Each row comes from the steps of one walk. Every step used is in the known rows, and no mark comes twice. Write the walk behind each row, first mark first.
Known rows
Z > R: [ 0.03  0.61 -0.78 -3.78 -3.67  0.35  0.24 -0.48 -1.07  0.85 -0.12 -1.08
  0.63 -1.98 -0.32  0.10  0.19 -1.12 -4.18  1.51 -0.75 -3.61  1.71  0.32
 -1.23]
X > R > T: [ 1.91 -0.50  1.06 -2.14 -1.81 -0.15  0.40 -0.96 -0.71  1.51 -0.02  0.26
  0.32 -0.46 -0.34  1.71  0.18 -0.70 -2.12  0.44 -0.19 -1.30 -0.46  0.22
 -0.24]
X > R > Z > F: [-1.37  0.30  1.93  0.81 -2.52  1.46  0.99 -0.32 -0.93 -0.83 -1.61 -0.84
  0.25 -1.78  0.01 -0.81 -0.95 -0.97  0.41  1.67  0.12 -1.82  1.44  0.64
 -0.19]
R > T > F: [-0.03  0.50  0.67 -0.21  1.07  1.27  0.47 -0.60 -0.26  1.78 -0.96 -0.68
  0.25 -1.83  0.62  1.05  0.66 -0.12  0.92  0.30  0.44  0.56 -0.28  0.33
 -0.20]
G > F > T > R > X: [ 0.15 -0.84  1.40 -4.21  0.33  1.84  0.78 -0.14 -0.06 -0.86 -1.03  0.46
 -0.09 -0.06 -0.55  0.02  0.98 -0.69 -0.75 -0.75  0.18 -0.53  2.47 -0.16
 -0.06]
H > F: [-1.27  0.22  0.34  0.75  1.42  0.94  1.99 -0.70 -0.62  0.62 -1.15 -1.91
  0.08 -0.76 -0.36  0.45 -0.40 -1.81 -0.09  0.74 -0.17  0.48 -0.16  0.32
 -0.91]
P > C > N > F > G: [-2.63  1.26 -0.58  6.02  0.44 -0.94  3.37 -0.41 -0.24  0.59  0.38 -0.44
 -0.16 -2.60 -0.63 -3.82  0.50 -3.04 -0.69  1.14 -0.55 -0.24  0.34  0.68
 -1.00]
F > G: [-1.99  1.46 -0.01  5.23 -0.56 -0.98  2.09 -0.44 -0.81  1.03  0.00 -1.79
 -0.15 -2.31 -0.65 -1.95  0.11 -1.59 -2.65  0.85 -0.34  0.06  0.62  0.54
 -0.87]
G > F > X: [-3.03  1.81  0.85 -0.81 -0.75 -0.31  1.61 -0.08 -1.45 -0.07 -1.45 -1.69
 -1.05 -0.51  0.35 -2.57  1.87 -1.51 -2.41  0.41 -0.38  0.69 -0.74 -0.02
 -0.42]
G > F > X > R: [-1.91  0.76  0.87 -4.08 -3.72 -0.02  0.70 -0.33 -1.60 -0.64 -0.62 -1.57
 -0.31 -0.75  0.56 -0.75  1.17 -1.56 -2.32  0.54 -1.06 -0.84 -0.14  0.09
 -0.32]
C > N: [-0.45  1.71  0.38 -5.62 -0.13  0.81  2.17 -0.84 -0.87  1.47 -1.92 -1.01
 -0.67  1.39 -0.86 -1.66 -0.28 -1.58 -0.09  1.01 -0.46 -2.65 -0.97 -0.39
 -1.35]
X > R: [-0.24  0.00  0.30 -3.53 -4.06  0.24  0.51 -0.73 -1.31  0.70 -0.38 -2.25
  0.25 -1.31  0.29  0.82 -0.40 -1.10 -1.67  0.84 -1.14 -2.35  0.65  0.01
 -0.55]
Z > F: [-2.30  0.44  1.07  3.52 -0.50  1.25  1.51 -0.34 -0.75  0.03 -1.39 -1.12
  0.47 -2.36 -0.04 -1.11 -0.62 -0.52 -0.98  2.12  0.27 -0.60  0.60  0.23
 -0.53]
G > F > T > R > Z: [ 0.53  0.69  1.04 -2.43 -1.17  0.51  1.11 -0.36 -0.37 -1.06 -1.25 -0.19
 -0.73 -1.22 -0.18  1.44  0.57 -1.43  2.31 -0.53  0.24 -2.69  1.89  0.77
 -0.43]
Z > F > X > R: [-1.87  0.50  1.41 -0.64 -3.78  0.31  0.72 -0.22 -1.27 -0.74 -0.77 -0.98
  0.14 -1.04  0.49 -1.07  0.45 -1.34 -3.27  0.90 -0.47 -1.16 -0.05  0.04
 -0.36]
P > C > N > F: [-1.61  0.42 -0.87  1.00  0.26  0.15  3.05 -0.57 -0.22  1.19 -0.53 -0.63
 -0.26 -1.69  0.00 -2.87  0.23 -2.89  1.33  1.30 -0.84 -1.98  0.00  0.09
 -0.92]
N > C: [-1.62 -0.59 -1.76  2.53 -0.52  0.32  0.24 -0.66 -0.72  2.90  0.08 -2.45
  0.35 -2.39  0.17  0.16  0.45 -2.04  0.27  1.32 -1.09 -1.66  0.43  0.12
 -0.30]
T > R: [-0.30  0.53  0.07  0.04 -0.20  0.93  0.39 -0.29 -0.36 -0.11 -0.31 -0.48
 -0.29 -1.52 -0.29  1.76  0.15 -0.88  0.90 -0.26  0.16 -2.78  1.70  0.04
 -0.89]
X > R > Z > F > H: [-2.75  0.56  0.03  0.98 -2.15  0.57  1.15 -0.29 -1.79  0.46 -0.43 -0.66
 -0.62 -2.98  0.03 -2.51 -0.15 -1.46  0.77  1.05  0.82 -0.27  0.54  0.69
  0.10]
H > F > T: [-0.07 -0.21  0.18  1.08  0.47 -0.43  2.88 -0.79 -0.04 -0.20 -0.87 -0.92
  0.55 -1.80 -0.03  1.62  0.84 -1.65 -2.10  0.50  0.16  0.32 -1.02  0.49
 -0.81]
N > F > X: [-2.41  1.17  0.43  5.19 -0.53 -0.63  1.89 -0.05 -0.79  0.53 -0.73 -1.33
 -0.74 -0.83  0.70 -3.62  1.01 -2.34 -2.89  0.34 -0.36 -0.12 -0.61 -0.06
 -0.37]
H > F > X > R > Z: [-0.22  0.85  1.78 -2.76 -3.16  0.34  0.90 -0.40 -1.17 -0.20 -1.62 -1.55
 -0.76  0.19  0.07 -0.56 -0.14 -2.14 -0.20 -0.25 -0.40 -1.99  0.79  0.51
 -0.30]
R > T > F > X: [-1.46  1.48  1.35  1.51  0.32  0.22  0.89 -0.09 -0.60  0.98 -1.38 -0.50
 -0.54 -0.62  0.68 -1.42  1.77 -0.96 -2.28 -0.38  0.60  1.03 -1.25 -0.01
 -0.24]
P > C: [-1.39  0.14 -0.88 -0.47 -1.85 -0.85  2.32 -0.43 -0.65  2.60 -0.80 -2.49
 -0.14 -4.42 -0.19  0.29  0.92 -1.43 -0.93  0.63 -0.32 -1.53  0.97 -0.08
 -0.96]

Write each row's walk
[ 0.71 -0.16  1.83  0.01 -1.63 -0.12  0.59 -0.62 -0.69  0.46 -0.31  1.08
  0.23 -0.27 -0.18  0.41  0.77 -0.88 -3.21  0.47  0.27 -0.50 -0.95  0.23
 -0.09] : Z > F > X > R > T
[-3.37  1.01 -1.32 -1.98 -0.72 -0.08  1.49 -0.45 -2.19  1.24 -0.06 -1.75
 -1.12 -2.92  0.10 -2.31  1.08 -1.39  0.97  0.86  0.08  1.04 -0.19  0.45
 -0.11] : G > F > H
[ 0.03  1.02  1.66 -3.10 -4.08  0.06  0.65 -0.39 -1.30  0.20 -1.60 -1.82
 -0.87  0.00  0.17 -0.79 -0.12 -1.80 -0.72 -0.21 -0.53 -2.64  1.03  0.37
 -0.22] : F > X > R > Z
[ 0.74  0.02  1.47 -2.43 -1.57 -0.38  0.53 -0.68 -0.94  0.54 -0.20  0.71
 -0.07 -0.01 -0.15  0.58  1.26 -0.99 -2.59  0.20 -0.14 -0.23 -1.00  0.26
 -0.07] : G > F > X > R > T
[ 1.01 -0.30  1.26  0.50 -1.50 -0.53  0.73 -0.69 -0.61  0.82  0.14  0.87
  0.06 -0.15  0.05  0.02  0.84 -1.45 -2.87  0.17 -0.13 -0.64 -0.93  0.25
 -0.04] : N > F > X > R > T
[-1.22  0.72 -0.39  1.31  0.57  0.61  2.54 -0.67 -0.38  0.84 -0.66 -0.70
 -0.32 -0.16  0.06 -3.10 -0.38 -2.67  1.09  1.42 -0.92 -1.87 -0.29  0.06
 -0.81] : C > N > F
[-2.47  1.17  1.31  5.91 -1.49 -0.01  1.92 -0.23 -0.71 -0.83 -0.39 -0.56
  0.19 -2.66 -0.60 -2.41 -0.32 -1.70 -1.37  1.42  0.11 -0.17  1.36  1.06
 -0.49] : X > R > Z > F > G
[ 0.90  0.43  1.15 -0.90 -0.53  0.63  1.30 -0.41 -0.09 -0.98 -1.29 -0.10
 -0.55 -0.92 -0.31  1.77  0.13 -1.73  2.05 -0.76  0.49 -2.57  1.67  0.76
 -0.58] : H > F > T > R > Z
[-1.57  0.77  0.92 -2.61 -3.44  0.43  0.29 -0.26 -1.20 -0.05 -0.74 -1.64
 -0.02 -1.06  0.99 -0.41  0.88 -1.27 -2.08  0.14 -0.62 -0.92 -0.14  0.01
 -0.34] : T > F > X > R
[ 0.44 -0.52  0.86 -5.95 -2.28  1.79  0.08 -0.25 -0.76  0.87 -1.01 -0.72
  0.34  0.10 -0.74 -1.69  0.05 -0.76 -4.33  0.41 -0.51 -1.86  2.90 -0.24
 -0.40] : Z > R > X
[ 0.17  0.14  0.82 -1.91 -0.33  1.33  0.06 -0.65 -0.39  1.18 -0.61 -0.53
  0.51 -1.81  0.79  1.59  0.61 -0.22  0.83  0.28  0.12  0.11 -0.15  0.39
 -0.12] : X > R > T > F
[ 0.74 -0.93  1.44 -3.12  0.10  1.67  0.73 -0.17  0.10 -0.32 -1.03  0.35
 -0.03  0.04 -0.61  0.15  0.58 -0.67 -1.54 -0.95  0.33 -1.07  2.45 -0.30
 -0.17] : F > T > R > X
[-2.55  1.84  0.92  1.13 -0.33  0.36  1.02  0.03 -0.86  0.76 -1.64 -1.79
 -0.66 -1.01  0.93 -2.01  1.49 -1.09 -2.04 -0.17  0.23  0.64 -0.76 -0.11
 -0.42] : T > F > X
[-1.63  0.45 -0.70 -0.81 -0.65  0.48  0.54 -0.50 -1.44  1.86  0.29 -0.46
 -0.46 -3.02  0.56 -0.86  0.94 -0.93  1.06  0.07  0.80  1.06 -0.61  0.52
  0.15] : X > R > T > F > H
[ 0.31  0.45  0.28 -2.06 -0.16  1.39 -0.04 -0.51 -0.27  1.28 -0.47  0.00
  0.70 -2.12  0.49  1.23  0.90 -0.24 -0.39  0.61  0.32 -0.51  0.41  0.54
 -0.44] : Z > R > T > F
[ 0.13 -0.17  0.18  0.75  0.97  0.56  1.56 -0.38  0.33 -1.58 -0.19  0.68
  0.26 -1.85 -0.23  3.04  0.96 -1.44  0.46 -0.50  0.62 -1.52  0.76  0.45
 -0.95] : H > F > T > R
[-0.40  0.21  0.00 -1.27  0.07  0.41  1.25 -0.33 -0.06 -1.70 -0.15  0.51
  0.00 -2.33 -0.02  2.54  1.56 -0.98  0.85 -0.18  0.25 -1.72  1.04  0.45
 -0.74] : G > F > T > R
[-0.36 -0.07  0.54  2.05  0.03  0.76  1.29 -0.22  0.27 -1.83 -0.30  1.05
  0.45 -2.63 -0.09  2.36  0.86 -0.79 -0.02  0.19  0.83 -2.08  1.11  0.41
 -0.78] : Z > F > T > R
[ 1.12  0.03  1.38 -1.38 -1.10 -0.26  1.07 -0.75 -0.55  0.72 -0.14  1.40
 -0.09  0.76 -0.23 -0.43  0.85 -1.68 -2.36  0.22 -0.11 -1.03 -1.42  0.15
 -0.26] : C > N > F > X > R > T
[ 0.60  0.92  1.07 -1.43 -1.30  0.89  0.51 -0.33 -0.55  0.04 -1.38 -0.88
 -0.94 -0.69 -0.37  0.90 -0.43 -1.35  2.34 -0.58  0.17 -3.47  2.35  0.48
 -0.54] : T > R > Z
[-0.35 -0.11 -0.62  1.25 -0.35 -0.96  3.60 -0.70  0.26  0.19 -0.43  0.06
  0.31 -2.45  0.24 -0.67  1.26 -2.42 -1.09  0.89 -0.30 -1.39 -0.90  0.32
 -0.83] : P > C > N > F > T
[-0.29  1.11  1.69 -3.29 -3.63  0.55  0.42 -0.30 -1.15  0.05 -1.67 -1.74
 -0.74 -0.38  0.50 -0.64  0.10 -1.63  0.26 -0.32 -0.38 -2.16  1.04  0.47
 -0.14] : T > F > X > R > Z
[-2.62  1.67  0.01  4.96  0.32  0.03  1.69 -0.30 -0.50  0.77 -0.19 -1.75
  0.11 -3.10  0.06 -1.64  0.53 -1.22 -0.71  0.65 -0.05  1.12  0.65  0.74
 -0.69] : T > F > G
[ 1.08 -0.24  1.61 -0.92 -0.94 -0.22  0.73 -0.74 -0.65  0.67 -0.24  0.83
  0.11  0.28 -0.29  0.95  0.85 -1.32 -2.89 -0.01  0.13 -0.10 -1.24  0.25
 -0.21] : H > F > X > R > T
[-0.29  0.07  1.19  2.29 -1.27 -0.10  2.44 -0.51 -0.13 -0.85 -1.43 -0.23
  0.52 -2.56  0.14  0.39  0.47 -0.97 -1.71  1.16  0.59 -0.98  0.04  0.67
 -0.41] : R > Z > F > T
[-1.41  0.56  1.82  2.43 -0.62  1.83  0.97 -0.12 -0.44 -1.24 -1.58  0.03
 -0.01 -1.89 -0.28 -0.35 -0.69 -0.85  1.67  1.13  0.75 -2.05  2.00  0.64
 -0.38] : T > R > Z > F
[ 0.52 -1.09  1.55 -2.81  0.94  1.98  0.99 -0.18  0.25 -0.76 -1.05  0.59
  0.07  0.24 -0.71  0.36  0.59 -0.99 -1.05 -0.98  0.46 -0.42  2.26 -0.14
 -0.21] : H > F > T > R > X
[ 0.17 -1.04  1.78 -1.83  0.30  2.07  0.80 -0.07  0.21 -0.98 -1.14  0.85
  0.21 -0.31 -0.61 -0.15  0.50 -0.52 -1.42 -0.51  0.62 -0.79  2.55 -0.18
 -0.08] : Z > F > T > R > X
